Each row was made from one small tree. The marks that hang from a mark follow it in brackets, in alphabetical order. Every link used is in the known rows. Write each row's tree.
Known rows:
vodabes[zedofim]: 1.277  -1.916  -1.644  -0.151  0.371  -1.087  -2.036  -0.086  -0.117  -0.176  2.886  -0.183  -1.638  -2.292  0.219  -0.499  -2.160  -2.434  1.411  -2.754  -2.672  2.797  -2.270
vodabes[zedofim[tigug[bupinu[lepu]] vore]]: 2.433  -1.254  0.788  0.562  -0.380  -1.179  -4.043  -2.384  1.106  -2.683  2.047  -0.775  -2.390  -1.486  0.192  -0.035  -2.377  -4.336  2.575  -5.236  1.502  1.556  -0.402
guna[bupinu[fuma]]: 0.466  -2.811  -2.382  3.579  0.919  -0.768  -0.821  -0.606  -1.248  0.263  0.239  0.606  -6.196  0.421  -0.492  -0.697  -2.227  -1.448  1.694  1.722  -1.753  4.175  3.301
vore[zedofim[linuf vodabes]]: -1.946  0.745  0.699  -1.353  -1.479  -0.439  1.213  1.972  -1.361  -0.946  1.223  -0.205  0.333  -4.479  -0.958  0.046  -1.089  5.784  0.312  -0.041  -0.442  1.680  -3.296
mepi[zedofim[linuf tigug[bupinu] vodabes vore]]: -1.786  -0.070  2.301  -0.296  -1.085  -1.674  1.286  0.890  1.740  -4.470  -0.061  0.457  0.467  -7.021  -1.001  1.151  1.212  4.121  0.716  -1.189  3.921  0.517  -2.709
linuf[tases zedofim[tigug[bupinu] vore]]: 2.010  -0.094  0.098  0.173  0.983  -0.499  1.541  1.923  0.795  1.071  -0.677  -0.269  -0.024  4.264  0.118  0.372  -1.905  -4.211  0.118  -1.610  0.084  -1.645  2.413
vodabes[zedofim[linuf[tases[vovo]] tigug[bupinu]]]: -2.708  -0.716  1.303  0.462  -0.518  1.376  -1.728  -0.643  0.541  4.289  1.195  0.895  1.117  5.453  0.777  0.890  1.801  -1.411  -0.472  -1.760  1.608  -4.532  -2.850
lepu[bupinu]: 1.436  -4.221  -2.149  3.751  0.847  -1.496  0.534  -0.520  0.114  2.016  0.503  0.161  -4.788  -0.217  -0.841  -0.011  -0.547  -2.743  1.530  1.404  -1.844  4.002  2.133
vodabes[zedofim[vore]]: 2.537  -0.477  -0.678  -0.699  0.473  -2.742  -1.461  1.170  0.502  -4.754  2.373  -0.857  -0.719  -3.429  0.314  -0.552  -2.765  -4.064  1.352  -2.644  -1.708  2.749  -1.272
tases[gavos linuf]: -1.251  -0.923  -1.926  -0.486  0.885  0.768  0.635  -0.273  0.420  2.420  -2.482  -0.840  1.129  2.202  1.001  -0.040  2.789  -1.577  -1.745  2.283  -2.515  0.899  -1.131
tases[gavos linuf[zedofim] vovo]: -0.717  0.202  -0.415  0.631  0.605  0.724  0.326  1.361  1.837  5.212  -3.475  -0.973  4.325  5.206  2.392  0.069  1.269  -1.355  -2.920  0.561  -2.763  0.149  -0.575
zedofim[linuf tigug[bupinu[lepu]]]: -2.979  -1.949  0.597  0.279  -0.230  1.469  -1.971  -4.308  0.221  1.543  0.111  0.635  -1.000  1.577  0.043  0.629  0.794  -1.208  1.155  2.516  2.541  0.051  1.270
linuf[tases[gavos vovo]]: 2.361  0.656  -1.694  0.551  0.638  2.727  0.736  -0.391  -1.495  4.674  -1.945  -0.172  2.650  6.209  0.584  -0.824  2.260  -1.963  -0.996  1.593  -3.112  -2.018  1.646
zedofim[vodabes]: 1.936  -1.020  -1.833  -0.824  0.571  -0.601  1.081  -0.477  -1.484  -0.895  0.435  -0.100  -1.194  -5.927  -0.773  -0.246  -1.079  5.310  1.159  1.808  -1.825  3.729  1.473
linuf[tases[gavos vovo] zedofim[vodabes vore]]: 4.312  3.228  0.551  -0.284  -0.235  1.319  1.584  2.612  0.046  1.312  -2.747  -0.858  2.267  0.355  1.121  -0.256  -2.184  4.037  -2.123  0.279  -1.972  -2.589  2.837
tases[gavos linuf[zedofim[vodabes vore]] vovo]: 0.925  2.326  1.109  -0.103  0.018  -0.449  1.044  2.529  1.963  0.659  -4.154  -1.556  4.008  -0.059  2.109  0.250  0.029  3.620  -3.231  0.736  -1.243  -0.102  0.426
zedofim[linuf]: -2.829  -1.200  -1.048  -0.865  0.512  -0.350  0.800  -0.449  -0.445  -0.738  0.495  0.700  0.724  -0.509  0.138  -0.055  0.455  -0.828  -0.311  5.533  -1.086  1.466  0.488
mepi[zedofim[tigug]]: 0.307  -1.003  -0.753  0.732  0.332  -1.419  -0.384  -0.752  0.246  -0.593  1.595  0.204  0.912  -1.996  -1.084  -0.517  1.886  -2.920  1.553  -4.927  0.071  3.566  -2.879
linuf[tases[gavos] zedofim]: 2.203  0.089  -1.871  -0.150  0.595  2.587  0.906  1.518  -0.176  5.090  -1.451  -0.137  -0.474  3.430  0.794  -0.454  -1.926  -1.546  -1.419  0.231  -4.062  -1.980  1.262
vore[zedofim[linuf]]: -2.445  0.020  0.186  -0.941  -0.858  -0.932  0.803  1.898  -0.824  -0.456  1.449  -0.150  1.334  0.210  -0.625  -0.240  -0.554  -1.280  0.548  -0.034  -1.156  1.885  -3.370
vodabes[zedofim[linuf[tases] tigug[bupinu] vore]]: -1.782  0.181  1.573  -0.632  -0.528  -0.294  -0.972  0.700  1.064  -1.215  1.261  0.386  -0.516  2.141  0.345  0.840  0.112  -2.976  -0.153  -1.177  2.377  -4.244  -2.053
mepi[zedofim[linuf tigug[bupinu] vodabes]]: -2.786  -1.636  1.302  0.061  -1.047  -0.016  0.663  -0.386  1.064  0.083  0.366  0.988  -0.352  -5.863  -1.017  1.309  2.129  5.568  0.596  -1.408  2.898  0.555  -3.748
guna[bupinu]: 1.465  -1.869  -2.509  3.769  0.961  -2.124  0.382  -0.224  -2.021  -0.266  0.428  0.581  -2.977  0.090  -0.303  -0.892  -1.744  -1.987  2.126  1.646  -2.296  5.330  1.894
bupinu[fuma lepu]: 1.719  -3.051  -2.280  0.346  0.560  2.552  -4.203  -4.657  -0.297  0.578  0.878  -0.520  -5.375  0.377  -0.316  -1.275  -1.612  -1.357  1.008  1.146  -1.856  1.988  4.059
tigug[bupinu[fuma lepu]]: 1.421  -5.513  -2.234  0.799  0.569  2.550  -2.994  -3.945  0.671  2.185  -0.061  -0.458  -5.862  1.040  -0.316  0.001  -1.597  -1.433  2.246  1.399  -1.267  1.734  3.775
linuf[tases[vovo]]: 2.447  -0.288  -2.398  0.888  1.402  1.249  0.705  -0.378  -1.722  3.436  -0.228  0.020  2.781  6.966  0.184  -0.881  2.148  -2.143  -0.519  1.729  -3.116  -1.190  1.871
vodabes[zedofim[linuf[tases[gavos]] tigug[bupinu]]]: -3.139  -0.580  1.071  -0.352  -0.965  2.623  -1.504  -0.639  0.531  4.271  0.408  0.737  -1.309  2.774  0.719  1.072  0.922  -1.072  -0.604  -1.685  1.338  -4.797  -3.496
bupinu[lepu]: 3.133  -2.024  -2.421  0.687  0.699  1.159  -2.890  -4.279  -1.165  0.097  0.989  -0.527  -2.048  0.122  -0.146  -1.384  -1.149  -1.898  1.536  1.031  -2.651  3.250  2.617

Write each row's tree:
-1.177  2.105  0.296  -0.886  -0.686  3.548  1.374  -0.221  -1.402  3.375  -2.181  0.666  1.921  0.566  0.683  0.240  2.324  7.440  -2.994  5.485  -0.552  -4.323  0.677 | zedofim[linuf[tases[gavos vovo]] vodabes]
-0.426  2.053  0.151  -0.489  0.621  -0.119  1.546  1.071  -0.285  -2.447  -1.037  0.252  4.093  5.197  0.565  -0.328  1.848  -2.208  -1.982  5.708  -0.296  -3.313  1.982 | zedofim[linuf[tases[vovo]] vore]
2.460  0.735  0.722  -0.376  0.382  -0.160  1.915  2.084  0.324  0.600  -0.850  -0.176  -1.006  -0.324  -0.334  0.614  -2.442  2.947  -0.100  -1.606  0.842  -1.979  2.617 | linuf[tases zedofim[tigug[bupinu] vodabes vore]]
1.707  -0.031  0.892  -0.698  0.068  -2.402  1.947  -0.056  -0.042  -4.050  -0.483  -0.364  -0.507  -5.729  -0.956  0.852  -0.935  2.757  2.186  -0.364  2.596  3.080  2.409 | zedofim[tigug[bupinu] vodabes vore]
-2.077  1.411  1.474  -0.287  -0.302  -2.368  0.343  0.656  1.372  -5.385  0.724  0.300  2.334  -2.860  -0.670  -0.082  2.000  -3.172  0.036  -1.314  2.661  1.158  -2.769 | mepi[zedofim[linuf tigug vore]]
0.341  -3.050  -0.601  1.113  0.148  -1.152  0.153  -0.538  1.068  0.879  0.800  0.295  0.220  -1.478  -1.087  0.527  1.819  -2.982  2.493  -4.781  0.589  3.150  -2.966 | mepi[zedofim[tigug[bupinu]]]
2.667  2.902  0.593  -0.783  0.392  -0.425  1.378  1.642  -0.527  -0.745  -0.258  -0.222  -0.264  -0.851  -0.328  -0.295  -2.406  3.022  -0.890  -1.657  0.285  -1.677  2.716 | linuf[tases zedofim[tigug vodabes vore]]
2.006  -2.675  -2.312  4.384  0.516  1.120  -3.976  -3.972  -1.447  0.591  0.436  0.020  -7.979  1.079  -0.265  -1.429  -2.905  -0.934  1.888  1.090  -1.641  3.396  4.420 | guna[bupinu[fuma lepu]]
0.358  -1.801  -0.189  -0.291  0.140  -0.690  1.343  -1.340  -0.755  1.059  0.209  0.328  -1.367  -4.475  -1.079  0.847  -0.090  4.603  2.375  -0.687  1.567  3.072  1.398 | zedofim[tigug[bupinu] vodabes]
0.761  0.496  0.126  -0.699  0.049  -1.072  0.423  0.426  -0.150  1.152  0.602  0.140  -0.717  -4.773  -0.218  0.083  -3.157  4.276  0.617  -2.145  -0.115  3.206  1.625 | linuf[zedofim[tigug vodabes]]
-1.507  3.788  1.666  -1.744  -0.266  0.097  1.670  -0.025  -1.131  -3.472  -0.453  0.657  0.799  -1.687  -0.631  0.192  1.337  4.644  -1.613  3.401  3.090  -3.556  1.699 | zedofim[linuf[tases] tigug vodabes vore]
0.079  -3.616  -0.730  0.794  0.417  1.872  -3.110  -4.801  0.372  2.342  0.237  -0.051  -4.681  1.676  -0.587  0.142  -0.377  -2.375  2.419  -1.233  1.392  1.792  3.560 | zedofim[tigug[bupinu[fuma lepu]]]
-2.615  2.178  1.616  -0.239  -1.057  2.346  -2.389  -0.895  -0.048  3.942  0.582  0.639  1.807  4.331  1.316  0.025  2.037  -1.172  -1.783  -2.007  1.057  -4.741  -3.026 | vodabes[zedofim[linuf[tases[gavos vovo]] tigug]]
-0.472  2.977  0.628  -0.609  0.005  1.311  1.635  1.060  -0.123  -1.213  -2.405  0.002  4.025  4.568  1.038  -0.259  2.094  -1.914  -2.480  5.602  -0.280  -4.102  1.714 | zedofim[linuf[tases[gavos vovo]] vore]
-1.192  1.415  0.247  -1.292  -1.265  1.341  1.504  2.084  -2.081  1.315  0.919  -0.072  0.039  -0.519  -1.001  -0.269  0.130  6.059  -1.115  0.033  -1.008  -2.310  -3.235 | vore[zedofim[linuf[tases] vodabes]]
-2.432  1.825  1.910  -1.268  -0.560  -2.397  -1.809  0.281  0.955  -4.679  2.205  0.233  0.531  -2.468  0.455  0.182  -0.988  -3.222  0.146  -1.506  2.349  0.197  -2.108 | vodabes[zedofim[linuf tigug vore]]
-2.211  3.501  2.075  -0.604  -1.729  1.042  0.800  1.189  -2.116  2.630  0.451  0.213  3.039  2.551  -0.749  -0.211  1.977  5.294  -1.011  -2.466  1.726  -2.899  -2.853 | vore[zedofim[linuf[tases[vovo]] tigug vodabes]]
0.848  -0.088  -0.075  0.127  -0.356  -0.943  0.013  -0.713  -0.212  -0.962  1.252  0.178  -0.225  -6.697  -1.488  -0.272  1.294  4.110  1.218  -4.954  0.873  3.268  -2.689 | mepi[zedofim[tigug vodabes]]
0.431  1.231  0.145  -1.049  0.079  -0.511  1.474  2.440  1.839  -0.672  -3.347  -1.373  0.658  -3.095  1.429  0.382  -1.228  3.718  -2.767  1.098  -1.556  0.191  -0.056 | tases[gavos linuf[zedofim[vodabes vore]]]
-2.519  -0.444  2.091  -0.778  -0.707  -2.130  -1.207  0.501  1.735  -3.383  1.601  0.222  -0.357  -1.963  0.381  1.036  -1.113  -3.300  0.994  -1.416  2.906  -0.230  -2.242 | vodabes[zedofim[linuf tigug[bupinu] vore]]
-0.120  1.585  0.784  -0.312  -0.208  -0.242  -1.348  1.426  0.519  -2.028  1.206  0.017  2.053  2.967  1.084  -0.291  0.116  -2.287  -1.598  0.654  -0.563  -3.901  -1.839 | vodabes[zedofim[linuf[tases[vovo]] vore]]
-2.888  2.173  1.492  -1.328  0.222  -2.448  1.009  -0.226  0.168  -5.532  0.226  0.468  2.265  -0.993  -0.122  0.103  0.660  -3.445  -0.073  3.297  2.834  1.193  1.365 | zedofim[linuf tigug vore]
-0.880  1.295  -0.526  -1.180  0.835  -0.077  1.700  1.067  -0.411  -3.435  -0.276  0.221  1.235  2.686  0.068  -0.234  0.821  -2.292  -1.660  5.984  -0.595  -2.841  1.476 | zedofim[linuf[tases] vore]
2.478  1.059  -1.030  0.681  0.437  2.567  0.698  1.448  -0.069  6.423  -1.999  -0.292  2.394  6.185  1.409  -0.539  -0.781  -1.466  -2.009  -0.007  -3.792  -2.251  1.679 | linuf[tases[gavos vovo] zedofim]
-1.670  1.375  1.706  -1.275  -0.380  0.320  2.407  0.228  -0.265  -1.956  -1.154  0.670  -0.177  -1.047  -0.645  1.262  1.405  4.655  -0.678  3.675  3.719  -3.899  1.567 | zedofim[linuf[tases] tigug[bupinu] vodabes vore]
-3.125  -0.094  0.983  -0.394  -0.993  1.016  1.190  1.212  -0.827  3.344  0.637  0.366  0.942  5.564  -0.918  0.609  1.564  -1.802  0.323  -2.150  1.347  -2.536  -3.537 | vore[zedofim[linuf[tases] tigug[bupinu]]]
1.993  -0.735  0.954  0.217  -0.392  -2.262  1.129  0.793  1.154  -4.133  0.157  -0.241  -0.329  -7.174  -1.295  0.635  0.428  2.463  2.061  -4.592  2.410  2.891  -1.809 | mepi[zedofim[tigug[bupinu] vodabes vore]]
1.570  0.693  0.222  0.365  0.186  -2.882  0.176  0.423  0.898  -5.078  1.078  -0.280  1.666  -3.132  -1.042  -0.554  1.155  -4.566  1.480  -4.685  1.104  3.617  -1.900 | mepi[zedofim[tigug vore]]
-0.241  2.368  1.215  -0.554  -0.712  1.067  -1.343  1.329  0.683  -0.928  -0.095  -0.144  2.000  2.479  1.553  -0.197  0.202  -1.967  -2.075  0.685  -0.579  -4.503  -2.096 | vodabes[zedofim[linuf[tases[gavos vovo]] vore]]
